Each row was made from one walk, in order. Every step used is in the known rows, and no mark comes twice. Write each row's walk.
Known rows
nafu > domo > daga: [ 31   4 -55  26  47  16 -14 -14  -7  -1   3   3 -31  67   9 -71  25 -30
 -10 -16]
zoku > nafu: [ 24  19 -36  10  -6 -20   0  11  11 -12  51  42  25 -14 -16 -20  12 -24
  16 -24]
sesab > nafu: [ 20   2 -21   4   2 -28 -24   2  14 -11  29  37 -23 -10   2   4 -22 -24
   3  -1]
sesab > daga > vudu: [ 48  18  14  45  46  13   6   6  15  48   4 -16 -35  80   0 -41  -4  14
 -42   5]
vudu > daga > zoku > nafu > sesab: [ 67  13 -23  10  47 -21  32  20  45 -36  28 -14  39  48 -15 -86 -31 -54
   2 -40]
nafu > vudu: [ -3   0 -42  -1  -9   3 -16   2 -14   1  18  10  -4   0   2 -21   6 -18
 -62  10]
domo > daga: [ 41   2 -30   2  38  14 -13 -23 -11  22  -6  22 -10  41  11 -57  22  -3
 -20   0]
nafu > vudu > daga > domo: [ 69  16 -77  22  21   3   1  12  11   0  -6  39 -13  72 -12 -64  26 -37
 -47 -34]
daga > vudu > nafu > domo: [  4   5 -40  56   2  -2  19   2   3 -28  30  -1 -32  51  17 -64  15 -39
 -11 -37]
zoku > nafu > vudu: [ 15  13 -70   5 -13 -12 -15  11  -6  -9  58  43  15 -13 -11 -35  15 -37
 -49  -9]
domo > daga > zoku > nafu > vudu: [ 48  33 -65   4   9  -8  -7  -1   4  17  28  37  20  35  -8 -85   5 -47
 -60 -11]
domo > daga > vudu: [ 57  11 -13  35  43  19  12 -17  -7  61 -12 -16 -29  72  41 -74   8  16
 -54   7]
nafu > domo > daga > vudu: [ 49  12 -31  54  50  20  11 -10  -4  41  -7 -33 -45  93  39 -84   9  -5
 -46  -7]
vudu > nafu > zoku: [ 37  -5 -57 -13  10  -5  -6  -7   8 -60  43  42  28  34  -4 -48  32 -34
 -21   6]
nafu > zoku > daga: [ 48  24   8   3  54  -7  -3   2  45  -6  -7 -20  22  55 -19 -45  21  -3
  -8  -3]
nafu > sesab > daga: [ 45 -11 -10  12  80  -1 -12  22  30 -30  40   4 -11  56 -43 -43  -9 -21
   0 -10]
zoku > nafu > domo > daga: [ 46  17 -76  32  43   3 -14  -6   1  -9  35  30 -15  58   0 -82  32 -46
   0 -32]
nafu > sesab > daga > vudu: [ 60   1   5  44  75   6  13  18  26  20  24 -32 -29  85  -3 -62 -17   3
 -38  -1]
sesab > daga: [ 29  10   2  13  45   8 -19   6  17   6  15  22 -18  48 -41 -16   9  -7
  -5  -2]
sesab > daga > vudu > nafu: [ 39  11 -13  42  16   1  14  -5   9   5  35  44 -22  52  -4 -71  19 -12
 -31 -22]

Write each row's walk
[ 21   4 -14  34 -11  -3  26  -9  -2   3  26  30  -9  20  23 -61  15  -8
 -29 -21] | daga > vudu > nafu
[ 83  27 -41  13  63 -19  -4  23  50 -11   3  28   7  84 -35 -59  36 -12
  12 -28] | nafu > zoku > daga > domo
[ 81  26 -95  27  17  -7   1  17  17  -6  21  61   0  64 -20 -73  31 -49
 -39 -47] | zoku > nafu > vudu > daga > domo
[  40   29  -21   20   33    4   18  -17   15    9  -23    4   -5   92
    3 -105   -1  -48   -8  -30] | vudu > nafu > domo > daga > zoku
[ 23 -28 -34   3  28 -20  15  11  14 -69  55  22  14   1  -5 -62  -2 -36
   7 -29] | vudu > nafu > sesab
[ 37  41  -8   7  -1 -24  20  10  31   6  17  20  37  19 -20 -43 -14 -34
  15 -27] | daga > zoku > nafu
[ 47   5 -33  35  13   6  18 -24  -8  17  22  45 -15  45  30 -96  30 -10
 -42 -21] | domo > daga > vudu > nafu
[ 32  40 -38  41  12  -8  23  11  32 -21   7 -17   5  72 -14 -67  -7 -71
   8 -50] | vudu > daga > zoku > nafu > domo
[ 56  48 -12  15   3 -12  30   2  35  11  -4  11  38  47 -15 -64 -13 -46
  -6 -37] | vudu > daga > zoku > nafu
[ 51  32 -20  18  45  -5   2 -12  25  18 -26  -7 -21  93   3 -85 -23 -49
  -7 -17] | sesab > nafu > domo > daga > zoku
[ 62  43 -28   8  24 -14  12  -3  23  22  13  35  31  45 -12 -79  -1 -35
   2 -27] | domo > daga > zoku > nafu
[ 68  15 -45  23  57  -8 -16  26  27  -1  21  62 -27  77 -50 -36  27 -14
  14 -28] | sesab > daga > domo
[ 48  -9  -6  31  52 -18  32  13  33 -30  39  -8   3  37   6 -97  -3 -19
 -12 -38] | zoku > daga > vudu > nafu > sesab
[ 48  29   8  -2  36   8  15 -19  14  43 -46  -9   7  76   5 -76 -14 -15
 -17  -3] | domo > daga > zoku
[ 32   2 -70  30  34  10  -8 -21 -10 -21  24  40 -25  60   8 -94  40 -45
  -9 -33] | vudu > nafu > domo > daga
[ 54  48  -6  16  27 -19   9  14  42  10  27  34  24  51 -46 -56  -9 -37
  11 -28] | sesab > daga > zoku > nafu
[ 70   8 -38   3  63 -22  18  16  36 -28  41   4  33  46 -11 -97 -21 -46
   8 -31] | domo > daga > zoku > nafu > sesab
[ 85  25 -54  17  53 -25   0  18  47 -27  19  57  10  77 -35 -78  48 -23
  11 -42] | vudu > nafu > zoku > daga > domo
[ 48  22  -8   7  40 -13   2  -4  43 -26  15  17  25  48 -22 -69  36 -18
  -7 -19] | vudu > nafu > zoku > daga
[  7  17 -57  37   5 -15  -2  20  14 -41  51  10  -4  23 -15 -32  12 -53
  25 -39] | zoku > nafu > domo
[ 75   2 -65  10  37   8   2 -18   3 -22  34  31  10  80  22 -96  37 -23
 -56  10] | domo > daga > vudu > nafu > zoku
